In the rows, 128 means zero.
Known rows, with every step that occurs
h-j-v-e-q-w-p: [123 124 159 120 150 135 114 105 111 188 195 112  74 133 103 168 180 129
 152 168 154  96 102  96 113 114 149 150 178 133]
q-e: [125 135 138 138 137 103 104 152 121 159 119 104 100 123  66 138 175 149
 133 142 107 136  76 134 101 143 122 125 155 155]
v-e-q-w-m: [118 128 145 141 133 139  88 146 118 203 159 132  67  85 101 144 157 155
 158 166 144 102  62 120 105  98 153 130 121 148]
j-v-e: [149 143 140 127 136 120 130 127 148 160 141 142  84 136  89 167 157 128
 102 174 156 134  87  98  93 127 121 127 171 104]
h-j-v-e-x-w: [127 132 149 151 151 129 142  89 167 143 161 178 101 144 112 144 189 163
 102 161 137 141 144 100 118 105 130 129 187 119]
j-v-e-q-w-f-b-u: [131 138 139 102 159 144 121 139 141 222 173 160  72 127  64 184 148 122
 134 131  98 102  56 117 101 107 123 103 120 110]
e-q-w-x: [119  97 159 116 147 111  76 145 122 177 142 103  74  82  68 150 140 142
 156 153 107 123  44 136  65 101 149 130  92 146]
f-w-q: [121 114 144 132 138 104  79 123 153 135 156 114  99 119  78 129 155 154
 109 137 114 134  73 129  50 103 138 143  95 127]
u-b-f-w: [103 106 158 147 179 130  77 107 151 125 106 113 105 147  82 139 138 175
 155 141 114 115  83 106  70  81 101 141 114  98]
v-e: [132 133 147 148 141 127 117 139 137 164 125 145  91 110  81 154 168 135
 110 160 150 125  89 112 110 112 138 119 146 119]
q-w-x: [143  99 166 140 141  96  91 138 143 150 131 122  64  99  82 132 133 150
 127 154 121 138  60 143  65 101 146 129  89 139]
x-e-q-w-f-b: [100 128 134 114 136 134  99 147 106 199 147 124  93  98  71 160 174 146
 155 103  66 141  42 117  69  71  96 137 127 164]
u-b-f-w-m: [ 89 108 137 160 165 123  73  99 153 121 117 127 112 140 109 109 125 199
 168 131 121 105  77 121  71  70 113 136 115 102]
q-e-x: [145 119 141 131 142 107  98 150 124 153 105 128  99 123  56 136 187 147
 130 157  77 142 111 122 105 131 122 134 141 146]
h-j-v-e-q: [120 132 148 107 145 133 118 130 133 167 194 125 104 121  99 170 161 130
 126 157 146 110  95  97 106 113 149 113 201 118]
v-e-q: [107 132 144 129 146 142 100 151 118 189 139 123  95  96  67 176 175 128
 144 161 132 112  70 101 114 112 141 118 152 134]
x-e-v: [105 147 127 135 136 135 128 149  76 158 122 131  98 103  70 133 168 176
 115 149  95 126  74  96  68  90  98 141 164 131]
j-v: [149 128 141 109 134 104 121 111 137 135 141 123  96 136  94 148 143 141
 116 155 134 144  88 108  71 122 114 130 162 121]
u-b-f-w-x-e: [ 66 104 137 152 173 116  76 134 158 138  99 137 105 146  63 145 129 198
 151 128  94 129  60 126  38  70  90 137 124  78]
f-w-u: [117 104 132 128 129 108 116 141 125 142 142 142  53 150  90  89 130 152
 129 158 116 146 102 155  83 101 139 153  91 155]
c-b: [121 121 145 142 137 110  85  97 123 147 103 121 112 121  90 122 153 136
 109 120 107 142  88 141  99 108 109 103 154 117]
j-v-e-x: [166 127 143 117 140 126 122 125 155 155 133 162  81 139  79 166 171 130
  96 189 125 140 114  86 100 116 120 132 156  98]
x-e-q-w: [104 123 161 104 138 136 102 157  95 197 141 110  78 100  79 159 174 163
 168 152  98 140  63 106  62 105 112 152 141 158]
e-q-w-f: [128 114 152 106 138 129  92 131 114 177 159 118  82  65  94 156 153 145
 170 127 102 118  54 134  89  80 120 148 117 157]
b-f: [126 116 147 136 144 125 103 111 143 138 112 107 115 115  99 142 143 149
 154 132 117 119  70 116  80  91 112 148 146 126]
h-j: [129 103 157 131 144 116 117 115 133 115 160 124 113 110 115 108 153 149
 123 124 130 126 112 127  97  93 156 121 163 147]
h-j-v-e-x-w-u: [117 119 133 144 138 114 159 110 163 145 162 198  81 166 114 111 166 167
 104 160 132 148 146 144 135  95 127 136 186 129]
j-v-e-q-w-p: [129 137 150 122 143 132 110 116 105 209 156 110  62 130  82 188 180 122
 157 185 149 109  76  93 104 127 125 161 152 128]

Rows
[112 149 126 146 136  99  90 160 106 152 139  92 123  99  43 141 179 168
 106 135  86 113  39 130  80 119 108 123 154 138] | w-q-e-v
[102  97 143 138 161 102 100 134 132 129 114 150  68 160  76  93 131 169
 129 149 122 143 104 152  89  88 119 130 104 129] | f-w-u-b
[115 112 147 107 163 140 103 144 117 195 153 139  88 105  68 146 146 136
 159  99  66 105  57 136  97  92 135 110  84 149] | e-q-w-f-b-u
[ 78  96 138 164 179 112 118 100 159 129  75 166 114 158  95 110 155 200
 161 127  91 141 103 146 127  64  75 146 147 118] | e-x-w-u-b-f
[111 115 130 150 132 128  89 101 146 136 141 120  90 130 119 103 123 180
 163 136 124 109  79 121  63  81 136 162 100 127] | b-f-w-m
[104 137 124 171 174 141 136 116 164 180 117 217 102 139  70 143 189 162
 112 105  79 121 116 129 147  89 121 104 114 113] | v-e-x-w-f-b-u
[ 94 134 116 146 139 117 115 161  98 152 125 140  99  98  53 132 146 182
 107 144  91 126  51 121  54  81 110 127 147 118] | w-x-e-v
[119 115 147 138 146 137  94 114 148 141 127 109  84 134  94 134 137 153
 153 150 112 120  79 105  58  94 124 164 102 125] | b-f-w
[ 88  94 160 118 171 124  87 139 124 168 115 108  94 128  86 134 130 169
 193 138  96 115  43 144  95  71  95 142 131 135] | e-q-w-u-b-f
[117 119 144 141 143 122  80  88 137 144  92 110 130 122  99 136 139 144
 138 112  97 122  68 135  92  93  87 121 163 101] | c-b-f
[122 121 129 126 156 120 123 126 138 152 131 164 110 127  73 126 141 142
 119  81  79 115  84 143 110  93 128  95 111 124] | w-f-b-u
[ 92 139 125 178 152 104 115  99 112 164  90 132 105 152  71 128 228 174
 154 136  96 136 132 125 138 131 108 169 148 163] | q-e-x-w-p
[130 111 169 110 148 131  88 139 107 180 144  95  76  89  81 155 158 138
 161 161 110 126  62 111  76 109 138 144 111 162] | e-q-w
[122 116 144 132 162 121 119 137 131 159 123 140 102 151  64 119 150 135
 112 118  92 122  93 125 100 120 142  92 107 134] | f-b-u
[147 120 145 142 146 137 107 141 145 158 113 164  88 111  73 149 183 132
 107 173 115 131 120 101 113 104 134 126 134 115] | v-e-x
[ 92  93 144 155 179 109  61 118 169 122 101 123 104 141  70 143 118 177
 149 134 111 113  61 131  54  74 117 127  97  87] | u-b-f-w-x
[ 72 114 125 173 176 100 110 126 153 150  70 151 120 169  71 120 176 207
 168 124  69 140  97 162 136  98  64 146 163 132] | q-e-x-w-u-b-f
[ 61 102 149 117 165 131 101 160 115 186 110 123  92 133  77 143 139 190
 199 132  82 128  43 139  79  69  70 153 158 127] | x-e-q-w-u-b-f
[109 148 128 146 135 114  75 160 108 154 151  93  94 116  40 133 175 172
 104 149  83 111  50 121  54 120 120 144 112 137] | f-w-q-e-v
[103 138 134 186 156 128 125  86 131 168  97 170  92 139  84 144 224 160
 134 155 134 127 144 104 152 106 121 159 146 133] | v-e-x-w-p
[108 133 140 163 145 109 114 125 132 159 101 142  99 131  64 135 207 178
 135 147  85 155 115 129 115 134 113 144 143 165] | q-e-x-w
[127 142 135 150 141 104 117 103 186 155 142 169 113 132  83 171 198 164
  88 155 123 147  95 107  97 109 101 137 168  95] | j-v-e-x-w-q
[ 92  97 139 142 165 106 108 125 147 127  94 133 115 150  91 111 124 170
 157 120 111 123  70 155 106  73  88 132 158 116] | w-u-b-f
[ 75 113 135 184 180 128 122 117 168 155  78 190 108 158  86 131 171 193
 147 143 114 131 109 135 145  67  80 135 155  99] | v-e-x-w-u-b-f
[102 108 142 146 176 107  42 133 172 133 106 109 132 146  42 150 177 184
 144 134  56 120  72 123  65  98  88 139 122  93] | u-b-f-w-q-e-x
[103 125 128 168 138 120 145 131 148 168 111 196  72 140  88 115 183 166
 119 162 122 149 124 147 144  97 122 142 135 144] | v-e-x-w-u
[118 106 138 143 142 103  82 133 145 134 134 129  69 126  72 125 129 153
 117 154 117 135  78 140  52 100 154 135  74 127] | f-w-x
[122 116 139 136 148 115  58 140 167 146 131 100 113 133  50 147 173 163
 143 140  56 126  74 120  55 111 110 166 104 117] | b-f-w-q-e-x
[119 113 154 134 135 102 105 158 135 170 126 136  67 107  76 142 142 174
 127 150 107 150  62 138  45  96 117 136 120 133] | q-w-x-e
[161 119 149 121 147 128 127 119 161 136 169 165  96 136 103 146 173 136
  96 172 127 128 141  95 104 104 141 122 185 104] | h-j-v-e-x
[102 148 123 148 143 123  68 149 122 150 147  80 113 121  47 146 158 177
 134 137  75  93  26 117  44 106 102 157 120 119] | b-f-w-q-e-v
